Each row comes from the steps of one path. Every step used is in the known rows, and no mark comes twice. Write the path behind each row, first mark first.
Known rows
nirupa > ranog > zome > butiv > digof: [-1.302  2.058  5.606  1.001 -1.045 -0.335  3.734  0.954 -1.709 -1.741
  0.463 -4.734  1.679 -1.788 -1.733 -2.736 -0.125 -0.243 -1.587 -2.476
 -1.390]
gatir > ranog > fenu > nelum > nirupa: [-1.456  2.862 -2.626  1.928  3.079  2.918 -1.442 -2.586  0.734  1.785
  4.021 -2.291 -0.980 -2.566 -1.549  3.282 -0.089 -1.158  0.373  1.819
 -2.824]
fenu > ranog > bevi > butiv > digof: [-1.684 -0.975  3.141 -2.011 -0.867  1.318 -1.178  1.099  1.173 -0.225
  6.714  0.897  1.837 -3.446  0.601  1.866 -1.852  1.918  1.089 -1.088
  2.237]
nirupa > ranog > fenu > nelum: [ 0.040  2.551 -0.888  2.902  2.238 -0.269 -1.863 -2.586 -0.561  1.468
  2.850 -3.714 -1.792 -1.593 -2.033 -1.256 -0.907 -0.995 -0.931  0.678
 -3.667]
fenu > ranog > bevi > nelum: [-0.482 -1.096 -3.402 -3.581  0.246 -0.564  0.379 -0.226  1.963  1.183
  7.239  0.333  0.523 -2.488  1.411  0.231 -0.656  2.120  1.834  1.407
  2.568]
ranog > zome > butiv: [-0.777  2.066  0.681  1.481 -0.669 -0.783  4.044 -0.049 -0.561 -1.242
  0.386 -2.731 -0.265 -1.658  1.660  0.601 -0.622  0.222 -1.303  0.567
 -1.841]
fenu > nelum > nirupa > ranog > zome: [-3.390  2.370  1.379  2.939  3.146  1.551  2.528 -2.094 -0.212  2.411
  0.260 -3.298 -0.862 -2.957 -2.704  0.274 -1.217 -0.682 -0.330 -0.234
 -2.749]
butiv > nirupa > ranog: [-3.371  1.752 -2.364  0.554  0.961  0.630 -1.118  0.127 -0.284  0.146
 -0.319 -1.706  1.414 -0.916 -3.115 -3.657  0.478 -0.896 -3.286 -0.614
  0.040]
fenu > ranog > bevi: [ 0.095 -0.262 -1.385 -1.488  0.733  0.206 -0.292 -0.466  0.835  1.253
  5.400  1.355  0.505 -2.285  1.852 -1.160 -0.905  2.842  1.227  0.933
  0.039]
fenu > ranog > zome > butiv > digof: [ 0.666  2.515  4.980  0.519 -2.146  0.648  4.813  0.129 -1.688 -0.975
  2.571 -2.791  2.059 -3.939  0.937 -1.306 -1.360  1.812  0.448 -1.893
 -1.526]
bevi > butiv > nirupa > ranog > zome: [-6.870  2.651 -0.146  0.366  0.990  0.633  0.906  0.061  0.658 -0.610
  0.685 -2.568  0.710 -2.101 -2.643  1.395 -1.056 -0.354 -4.521  0.847
 -0.962]
bevi > butiv > nirupa: [-4.420  0.763 -2.457  0.195 -0.403  1.209 -1.497  0.973  1.160 -1.223
  0.544  0.102  1.036 -1.600 -1.163  2.647 -0.545 -0.974 -3.530  0.600
  1.866]
bevi > nelum > nirupa > ranog: [-3.818 -0.355 -1.055 -1.572  2.319  0.663  0.152 -0.754  1.794  1.290
  1.478 -0.812  1.057 -1.494 -2.220 -0.226  0.659 -1.949  1.206 -1.436
  3.148]
gatir > ranog > fenu: [-0.184  2.088 -1.724 -0.432  1.745  0.677 -1.556 -1.378  0.258  0.004
  3.955 -1.328 -0.575 -0.144 -0.559  1.665  0.705  0.109  0.085  2.507
 -2.791]
fenu > nelum > nirupa: [-1.075  0.672 -1.041  2.791  1.660  2.064  0.422 -1.743  0.484  2.045
  0.520 -1.319 -0.741 -2.778 -1.136  1.164 -0.603 -1.539  0.452 -0.774
 -0.191]
gatir > ranog > bevi > butiv: [-4.010 -1.162 -1.624 -3.070  1.335 -0.051 -1.162  0.902  1.916 -0.734
  5.810  0.558  0.298 -0.133 -0.823  4.952 -0.636  0.393 -1.112  2.742
  1.400]
nirupa > ranog: [-1.393  0.273  1.059 -0.014  1.181 -0.927  0.048 -0.202 -0.268  0.319
  0.323 -0.494  0.369  0.846 -1.880 -2.302 -0.024 -0.711 -0.652 -0.766
 -0.527]
nelum > nirupa > ranog > bevi > butiv > digof: [-5.750 -1.314  3.728 -0.864  1.392  2.569 -2.315  1.432  1.283 -0.276
  4.052 -0.589  2.042 -3.517 -1.735  1.555 -0.650 -1.078 -0.071 -2.611
  3.259]
zome > ranog > bevi > nelum: [-1.535 -1.953 -4.665 -4.506 -0.816 -1.020 -1.482  0.421  1.346 -0.134
  6.818 -1.924 -0.988 -1.084  1.470  1.290  0.411 -1.284  0.021  5.270
  1.299]
nelum > nirupa > ranog > bevi: [-4.391 -0.415 -0.447 -0.295  2.635  1.543 -1.715 -0.324  0.601  1.627
  2.943 -0.321  0.502 -2.164 -0.191 -1.303  0.326 -0.173  0.187 -0.941
  0.810]
gatir > ranog: [-0.937  0.497 -0.923 -1.817  0.785  0.358  0.469  0.418  0.483 -0.295
  1.623 -0.087  0.382  1.181 -2.121  1.246  0.655  0.006  0.089  1.407
 -0.556]
zome > butiv > nirupa > ranog > fenu: [-2.761  4.154 -3.723  2.478  0.934 -0.267 -1.806 -0.897 -0.501 -1.027
  2.396 -4.057  1.113 -2.598 -0.673 -3.571  0.485 -1.860 -4.190 -0.157
 -2.060]
nirupa > ranog > bevi: [-1.958 -0.700 -0.711 -0.705  1.652 -0.507 -1.610  0.245  0.151  0.402
  3.366 -0.982 -0.063 -0.547 -0.555 -2.306 -0.094  0.353 -0.938  0.166
  0.232]

Write each row's path
[-2.543 -1.340 -2.740 -2.891  1.231 -1.356 -0.940  0.286  1.203  0.636
  5.117 -2.012  0.066 -0.407 -0.887 -0.992  0.522 -0.263 -0.101  0.736
  2.770] -> nirupa > ranog > bevi > nelum
[-5.746 -0.436 -0.757  1.339  3.065  1.312 -1.699 -0.947  1.972  1.250
  4.722 -1.031 -0.576 -3.138 -2.091  2.946 -2.161 -1.322 -1.327 -0.468
  1.047] -> fenu > nelum > nirupa > ranog > bevi > butiv
[-2.295  2.341  1.991  1.706  0.620 -1.710  4.047 -0.434 -1.384 -0.827
  0.574 -3.442  0.187 -0.471 -0.599 -1.879 -0.578 -0.104 -2.252 -0.437
 -2.096] -> nirupa > ranog > zome > butiv
[-1.017 -1.807 -3.606 -2.477  0.009 -0.364 -0.871  0.667  1.741  0.289
  4.806 -1.419 -0.509 -1.133  1.285  1.584  0.257  0.307  0.674  1.702
  3.255] -> ranog > bevi > nelum
[-3.300  3.018  0.862  3.893  2.202  0.487  4.239 -2.008 -0.415  0.961
  0.806 -4.444 -0.441 -3.513 -1.563 -0.590 -1.133 -1.252 -1.719 -0.997
 -2.584] -> fenu > nelum > nirupa > ranog > zome > butiv
[-3.056  2.292  0.151  1.935  3.140  1.607 -2.812 -2.079  0.425  1.500
  1.816 -1.347  0.324 -2.103 -0.333 -0.987  0.081 -1.334  0.454 -0.803
 -1.825] -> nelum > nirupa > ranog > fenu
[ 1.463  2.055 -1.747  3.165  0.730  0.439 -1.691 -2.009 -0.705  1.028
  2.957 -3.082 -2.286 -1.980 -0.043  1.119 -1.330 -0.287 -0.283  1.134
 -2.958] -> ranog > fenu > nelum
[-1.735  3.945 -4.271  3.180  1.660  1.233 -2.692 -2.007 -0.761  1.089
  2.756 -5.013 -0.999 -3.126 -2.848 -2.287 -0.300 -1.483 -3.908  0.429
 -3.163] -> butiv > nirupa > ranog > fenu > nelum
[-2.453  0.923  0.221  2.353  2.863  1.479  0.138 -1.759  0.454  2.224
  0.516 -1.824 -0.128 -2.013 -3.485 -1.219 -0.726 -1.939 -0.168 -1.967
 -0.711] -> fenu > nelum > nirupa > ranog
[-3.275 -1.634 -3.672 -2.029  1.167  1.684 -0.863  0.168  2.635  1.392
  4.356 -0.694  0.134 -2.994  1.479  2.368  0.822  0.074  1.560  0.439
  4.237] -> ranog > bevi > nelum > nirupa
[-5.542 -0.494 -4.979 -2.438 -1.231  1.015 -3.296  0.934  1.395 -1.067
  5.665 -1.327  0.096 -2.900  0.652  2.507 -0.888 -1.811 -4.081  5.315
  0.461] -> zome > ranog > bevi > butiv > nirupa
[-4.646 -1.074  0.117 -1.197  1.537 -0.822 -2.090  0.345  1.637 -0.497
  4.489  0.017  0.050 -0.050 -0.876  1.439 -1.542 -0.448 -1.791  0.651
  1.398] -> nirupa > ranog > bevi > butiv
[-2.038  4.250 -2.508  0.990 -0.663  0.600  4.381 -0.501 -0.637 -0.508
  2.233 -2.114  1.662 -4.198  1.131 -1.749 -0.948  1.681 -2.628  0.798
 -2.118] -> fenu > ranog > zome > butiv > nirupa
[-3.186  0.051 -1.658  1.780  3.409  1.194 -1.295 -1.243  0.663  2.434
  3.733 -1.874 -0.935 -3.031 -1.687 -0.653 -0.850 -0.854 -0.149 -0.819
  0.088] -> fenu > nelum > nirupa > ranog > bevi
[-3.432  1.338 -1.696 -0.151  2.996  0.922 -2.349 -2.191  1.230  1.469
  3.286 -2.066  0.318 -2.558 -0.563  0.425  0.800 -1.930  0.960 -0.159
  0.722] -> bevi > nelum > nirupa > ranog > fenu
[-1.345  2.244 -3.869  1.110 -1.274  0.292  0.927  0.935 -0.805 -1.599
  0.008 -2.309  1.455 -2.088  0.121 -1.562  0.550 -1.195 -3.580  0.063
  0.454] -> zome > butiv > nirupa
[-4.641  1.485  0.000  0.089  1.499 -0.522  4.226 -0.730  0.928  0.404
  1.721 -3.503  1.167 -2.787 -0.686  0.329  0.205 -1.304 -0.400 -0.637
  1.093] -> bevi > nelum > nirupa > ranog > zome > butiv
[-3.717 -1.914 -4.544 -3.764  0.453  0.922 -2.003 -0.168  2.212  1.151
  6.358 -1.210 -0.427 -3.009  1.754  1.846  1.162 -1.986  1.196  4.381
  2.061] -> zome > ranog > bevi > nelum > nirupa
[-3.010  2.259 -2.956  1.294  0.234 -0.774  0.607  0.416 -0.833 -1.236
  0.260 -2.753  2.046 -1.273 -1.675 -4.036  0.476 -1.690 -4.372 -0.994
  0.011] -> zome > butiv > nirupa > ranog
[-6.742 -0.886  0.169 -0.504  2.900  1.063 -1.842  0.080  2.441  0.699
  3.812  0.594  0.784 -2.011 -0.848  2.375 -1.185 -0.995 -0.696 -0.545
  2.010] -> nelum > nirupa > ranog > bevi > butiv
[ 1.227  2.071 -2.898  1.521 -0.490  0.025 -2.412 -2.445 -0.602  0.804
  4.854 -3.492 -2.805 -2.362  0.399  0.731 -0.966 -2.205 -0.607  4.779
 -4.659] -> zome > ranog > fenu > nelum
[ 1.262  0.343  2.977  0.172 -2.375 -0.065  1.227  1.248 -1.147 -2.011
  0.397 -2.435  1.803 -1.593 -0.218 -1.330  0.262 -0.968 -0.338 -2.857
  1.018] -> zome > butiv > digof
[-3.937  0.931 -3.857 -0.473  1.435  1.141 -2.334  0.762  0.349  0.321
  2.825 -2.037  0.793 -1.774 -1.211 -3.098  0.474 -0.063 -3.486  0.343
  0.483] -> butiv > nirupa > ranog > bevi
[-0.496  2.576 -1.960  3.898  2.563  2.495 -1.857 -2.596  0.618  1.866
  2.308 -2.184 -1.548 -4.084 -0.121  1.951 -0.628 -1.042  0.687  0.508
 -2.251] -> ranog > fenu > nelum > nirupa
[-0.345  2.154  1.606  0.031  0.467  0.543  3.814 -1.335 -0.578  1.254
  2.319 -0.454  0.194 -2.301  0.925 -0.098 -1.446  3.044  0.817  0.964
 -2.954] -> fenu > ranog > zome
[-4.973  0.042 -4.298 -0.923 -0.305  1.395 -2.523  1.237  2.121 -0.874
  3.841 -0.501  0.781 -2.741  0.154  3.026 -0.894  0.196 -3.311  1.843
  2.286] -> ranog > bevi > butiv > nirupa
[-4.576  0.747 -4.060 -1.590  0.395  1.625 -1.883  0.433  1.751  0.128
  6.143  0.989  1.487 -3.978  0.630  1.655 -1.687  1.700 -2.109  1.510
  1.562] -> fenu > ranog > bevi > butiv > nirupa
[-3.128 -1.377 -0.904 -1.081  0.146 -0.139 -1.807  1.032  1.892 -0.827
  4.328  0.467 -0.416 -1.057  1.316  3.984 -1.635  0.436 -0.700  1.874
  1.824] -> ranog > bevi > butiv
[-4.066  0.504 -6.367 -1.644 -0.051 -0.904  0.384  1.416  0.822 -0.860
  5.118 -3.917  1.267 -2.321 -0.784 -2.474  0.699 -1.156 -3.813  0.310
  3.176] -> zome > butiv > nirupa > ranog > bevi > nelum
[-2.493  3.487 -2.520  1.595 -1.139  0.709  3.428  0.448 -1.034 -1.335
 -0.114 -4.026  0.482 -3.116  0.667 -0.196  0.117  0.274 -3.945  0.984
 -1.413] -> ranog > zome > butiv > nirupa
